What can hang from each mark
J_145: J_148
J_19: J_145 J_157 J_850
J_850: J_19
J_148: J_63 J_157 J_963
J_63: J_19 J_148 J_275
J_157: J_19 J_148

Every row comes from one small tree of marks. Brackets hold a mark, then the marks that hang from it, in the order of their numbers. Every link used is in the known rows. Which tree was each row made from?
Known rows
[J_157 [J_19 J_850] [J_148 J_63 J_963]]: -0.73,0.10,1.74,0.05,0.45,-0.34,0.25,-0.19,-1.14,-0.37,-0.40,-0.41,2.21,0.05,-0.07,-4.49,3.89,-2.70,0.07
[J_157 [J_19 J_145] [J_148 [J_63 J_275]]]: 0.74,0.96,0.92,-1.01,1.30,-0.79,0.17,-0.89,-0.99,1.62,-1.05,-1.26,2.64,0.50,-0.90,-2.14,2.14,-2.61,-0.33
[J_157 [J_19 J_145] J_148]: 0.32,0.37,1.42,-1.07,1.10,-0.04,0.58,-0.72,-0.44,1.38,-0.32,-1.02,1.51,0.05,-0.55,-0.96,0.81,-0.91,-0.36
[J_157 [J_19 J_145] [J_148 J_63]]: 0.36,0.59,1.57,-0.75,0.48,-0.31,0.19,-0.90,-1.17,0.69,-0.28,-0.88,2.30,-0.07,-0.66,-2.21,2.41,-2.96,-0.96
[J_63 [J_19 J_145 J_850] [J_148 J_157]]: -0.97,0.99,0.13,-0.96,1.39,-0.54,-0.74,-0.78,-1.59,2.41,-0.10,-0.17,-1.71,-1.52,-1.21,-2.41,0.98,0.42,-0.20
[J_63 [J_19 J_157] [J_148 J_963] J_275]: -1.15,0.75,0.02,-0.99,3.04,-1.69,-1.24,-0.69,-1.30,1.89,-0.67,-0.83,-0.43,0.56,-0.81,-0.35,1.78,-1.26,1.05
[J_19 J_145 [J_157 [J_148 J_63 J_963]] J_850]: -0.86,-0.03,1.43,-0.63,0.75,-0.53,0.26,0.22,-2.96,0.53,-1.77,-0.38,1.74,-1.63,-0.20,-6.05,5.71,-2.13,-0.54
[J_850 [J_19 J_157]]: 0.45,0.48,1.19,-0.59,1.31,-0.07,-0.37,0.22,-0.16,-0.09,-1.59,-0.06,0.52,0.02,0.08,-0.26,1.53,0.10,0.04
[J_145 [J_148 [J_63 J_275] [J_157 [J_19 J_850]] J_963]]: -2.30,0.24,0.57,0.15,0.83,-0.94,-0.63,-1.08,-0.72,0.25,0.78,-0.32,2.26,-0.07,-0.49,-3.63,4.08,-1.59,-0.06
[J_63 J_19 [J_148 J_963]]: -0.68,0.47,0.08,0.04,1.91,-1.19,-0.98,-0.86,-0.76,0.68,1.19,-0.12,-1.11,0.41,-0.45,-0.44,0.50,-0.90,1.25
[J_157 [J_19 J_145 J_850] [J_148 J_63]]: 0.42,0.20,1.28,-0.79,0.02,0.05,0.63,-0.49,-1.54,1.28,-1.01,-0.76,2.24,-0.68,-0.70,-4.17,3.27,-1.69,-0.62
[J_145 [J_148 [J_63 [J_19 J_850] J_275] J_157 J_963]]: -1.60,0.22,-0.21,0.58,1.41,-1.17,-1.13,-1.00,-1.33,0.77,0.69,-0.16,0.46,-0.34,-0.75,-4.14,3.33,-2.05,0.53
[J_63 [J_19 J_157] J_275]: 0.23,0.22,-0.20,-1.22,1.61,-0.64,-0.77,0.13,-0.62,2.15,-1.53,-0.88,0.23,0.54,-0.74,0.11,0.70,-1.01,0.18
[J_19 J_145]: 0.40,0.05,-0.11,-0.59,0.03,-0.28,0.36,-0.15,-0.74,0.99,-0.10,-0.16,0.16,-0.83,-0.34,-0.99,0.36,0.19,-0.28
[J_19 J_145 [J_157 J_148] J_850]: -0.31,-0.21,1.11,-1.33,0.58,0.25,0.59,0.33,-1.73,1.73,-2.41,-0.72,0.61,-1.41,-0.52,-3.51,2.85,0.37,-0.51
[J_148 [J_63 J_275] J_963]: -0.36,0.44,-0.30,0.40,0.80,-1.23,-0.34,-0.05,-0.98,-0.48,-0.04,-0.04,1.47,0.44,0.03,-2.38,2.18,-2.47,0.49
[J_19 J_145 [J_157 [J_148 J_963]]]: -0.84,-0.05,1.51,-0.96,1.79,-0.52,0.27,-0.04,-1.88,0.62,-1.14,-0.67,1.01,-0.78,0.00,-2.91,3.47,-1.37,-0.17
[J_19 [J_157 [J_148 J_63 J_963]] J_850]: -1.15,-0.04,1.60,-0.08,0.60,-0.41,-0.13,0.37,-2.27,-0.54,-1.72,-0.18,1.49,-0.81,0.12,-5.07,5.29,-2.22,-0.32
[J_850 [J_19 [J_145 [J_148 J_63 J_157]]]]: -0.04,0.83,1.11,0.21,1.08,-0.64,-0.83,-1.58,-0.78,-0.32,0.72,0.27,0.84,-0.85,-0.55,-2.27,2.67,-1.16,-0.44
[J_145 [J_148 [J_63 J_19] J_157 J_963]]: -1.77,0.23,0.70,1.01,1.11,-0.94,-1.43,-1.45,-1.26,-0.56,2.19,0.13,0.14,-0.25,-0.23,-2.49,3.08,-3.20,-0.12

Write each row's tree
-1.47,1.21,0.20,-1.77,1.56,-0.82,-0.15,-0.93,-0.83,2.75,-0.85,-0.69,0.49,-0.56,-1.28,-1.86,1.48,0.79,-0.44 : [J_63 [J_148 [J_157 [J_19 J_145 J_850]]] J_275]
-1.90,0.56,1.20,-0.51,0.05,-0.47,0.02,-0.37,-2.03,0.21,0.34,0.10,1.87,-1.29,-0.14,-5.57,4.46,-2.37,-1.36 : [J_148 J_63 [J_157 [J_19 J_145 J_850]] J_963]
-0.56,-0.57,-0.27,-0.18,1.28,-1.20,-0.99,-0.56,-1.77,1.60,-0.47,-0.61,1.44,-0.47,-0.90,-3.31,4.23,-1.70,0.85 : [J_145 [J_148 [J_63 [J_19 J_157 J_850] J_275] J_963]]
-2.37,1.14,0.48,-1.39,2.30,-1.35,-0.16,-0.81,-1.36,2.10,-0.21,-0.54,0.67,-0.60,-0.77,-3.28,2.60,0.04,0.27 : [J_63 [J_148 [J_157 [J_19 J_145 J_850]] J_963] J_275]
-0.63,0.06,0.88,-0.87,2.70,-0.65,-0.25,0.49,-1.46,1.85,-2.23,-0.93,0.58,0.13,-0.57,-3.80,3.03,-1.09,0.97 : [J_63 [J_19 [J_157 [J_148 J_963]] J_850] J_275]
-0.78,0.42,1.99,0.23,1.07,-0.53,-0.04,-0.66,-0.93,-0.82,0.48,-0.48,2.31,0.77,0.07,-2.66,3.39,-3.60,-0.15 : [J_157 J_19 [J_148 J_63 J_963]]
-0.76,-0.55,0.18,1.07,0.01,-0.89,-0.42,-1.11,-0.92,-0.95,1.82,0.07,1.29,-0.21,0.07,-1.85,2.82,-1.70,0.54 : [J_145 [J_148 J_63 J_963]]
-0.48,0.31,0.76,-1.04,1.46,-1.03,0.21,0.26,-2.85,1.28,-2.45,-0.78,2.11,-1.00,-0.47,-5.65,5.09,-2.17,-0.08 : [J_19 J_145 [J_157 [J_148 [J_63 J_275] J_963]] J_850]
1.16,1.04,2.01,-0.80,1.73,-0.41,-0.29,-0.38,-1.64,0.28,-2.17,-0.45,1.79,-0.42,-0.38,-2.79,3.52,-2.33,-0.53 : [J_850 [J_19 J_145 [J_157 [J_148 J_63]]]]
-0.23,0.66,0.71,0.41,1.80,-1.15,-0.27,-0.32,-1.13,-0.44,-0.71,-0.39,1.45,0.82,0.01,-2.87,2.51,-3.13,0.72 : [J_157 [J_148 [J_63 J_275] J_963]]
0.63,0.47,0.24,-0.39,2.03,-1.29,0.02,-0.19,-2.24,1.73,-1.24,-0.73,1.18,-0.35,-0.81,-5.32,3.11,-2.53,1.03 : [J_157 [J_148 [J_63 [J_19 J_145 J_850] J_275] J_963]]
-2.44,0.10,0.76,1.12,0.42,-0.78,-0.99,-1.24,-1.10,-1.40,2.00,0.35,0.71,-0.47,0.12,-2.53,3.66,-2.37,-0.46 : [J_145 [J_148 J_63 J_157 J_963]]
-0.44,-0.58,-0.38,-1.04,2.47,-1.45,-0.60,-0.96,-1.47,2.74,0.12,-1.10,0.82,-0.51,-0.92,-1.39,2.21,-0.73,0.99 : [J_63 [J_19 [J_145 [J_148 J_963]] J_157] J_275]
1.55,0.25,0.46,0.26,0.68,-0.63,-0.51,-1.44,-0.59,0.22,0.59,0.00,1.31,-0.42,-0.46,-1.43,2.05,-0.40,0.67 : [J_850 [J_19 [J_145 [J_148 J_63]]]]
1.37,0.03,0.26,-0.24,1.28,-0.44,-0.13,-1.10,0.14,0.79,0.53,-0.21,0.59,-0.45,-0.42,-0.18,0.39,1.49,1.11 : [J_850 [J_19 [J_145 J_148]]]
0.56,1.28,1.75,-0.80,3.14,-1.45,-0.33,-0.26,-1.94,0.36,-2.35,-0.62,2.38,0.13,-0.30,-4.01,4.30,-2.97,0.65 : [J_850 [J_19 J_145 [J_157 [J_148 [J_63 J_275] J_963]]]]
-0.44,-0.33,1.24,-1.17,1.97,-0.38,0.11,0.25,-2.32,2.01,-1.55,-0.73,0.49,-1.32,-0.58,-4.49,3.51,-1.10,0.33 : [J_63 [J_19 J_145 [J_157 [J_148 J_963]] J_850]]
0.41,0.67,2.25,-0.55,2.16,0.08,-0.29,0.10,-0.10,0.00,-2.22,-0.51,0.72,0.42,-0.07,-0.81,1.79,-0.43,0.16 : [J_850 [J_19 [J_157 J_148]]]
0.72,0.20,-0.37,-1.69,1.66,-0.88,-0.36,-0.15,-1.39,3.12,-1.68,-1.05,0.37,-0.45,-1.07,-0.91,0.83,-1.03,-0.17 : [J_63 [J_19 J_145 J_157] J_275]
0.07,0.16,1.13,-0.21,1.48,-1.12,-0.66,-1.06,-1.84,0.03,0.18,-0.17,1.92,-0.92,-0.11,-2.96,4.89,-1.51,0.44 : [J_850 [J_19 [J_145 [J_148 J_63 J_963]] J_157]]
0.30,-0.64,-1.01,-0.53,1.76,-1.26,-0.11,-0.65,-1.18,2.69,0.42,-0.65,0.30,-0.84,-1.07,-2.89,1.51,0.72,1.82 : [J_63 [J_19 [J_145 [J_148 J_963]] J_850] J_275]
0.58,-0.12,0.01,-1.17,-0.12,-0.19,-0.39,0.02,-2.61,2.15,-1.43,-0.35,0.74,-1.72,-0.99,-3.95,3.41,-1.80,-0.96 : [J_148 [J_63 [J_19 J_145 J_157 J_850]]]
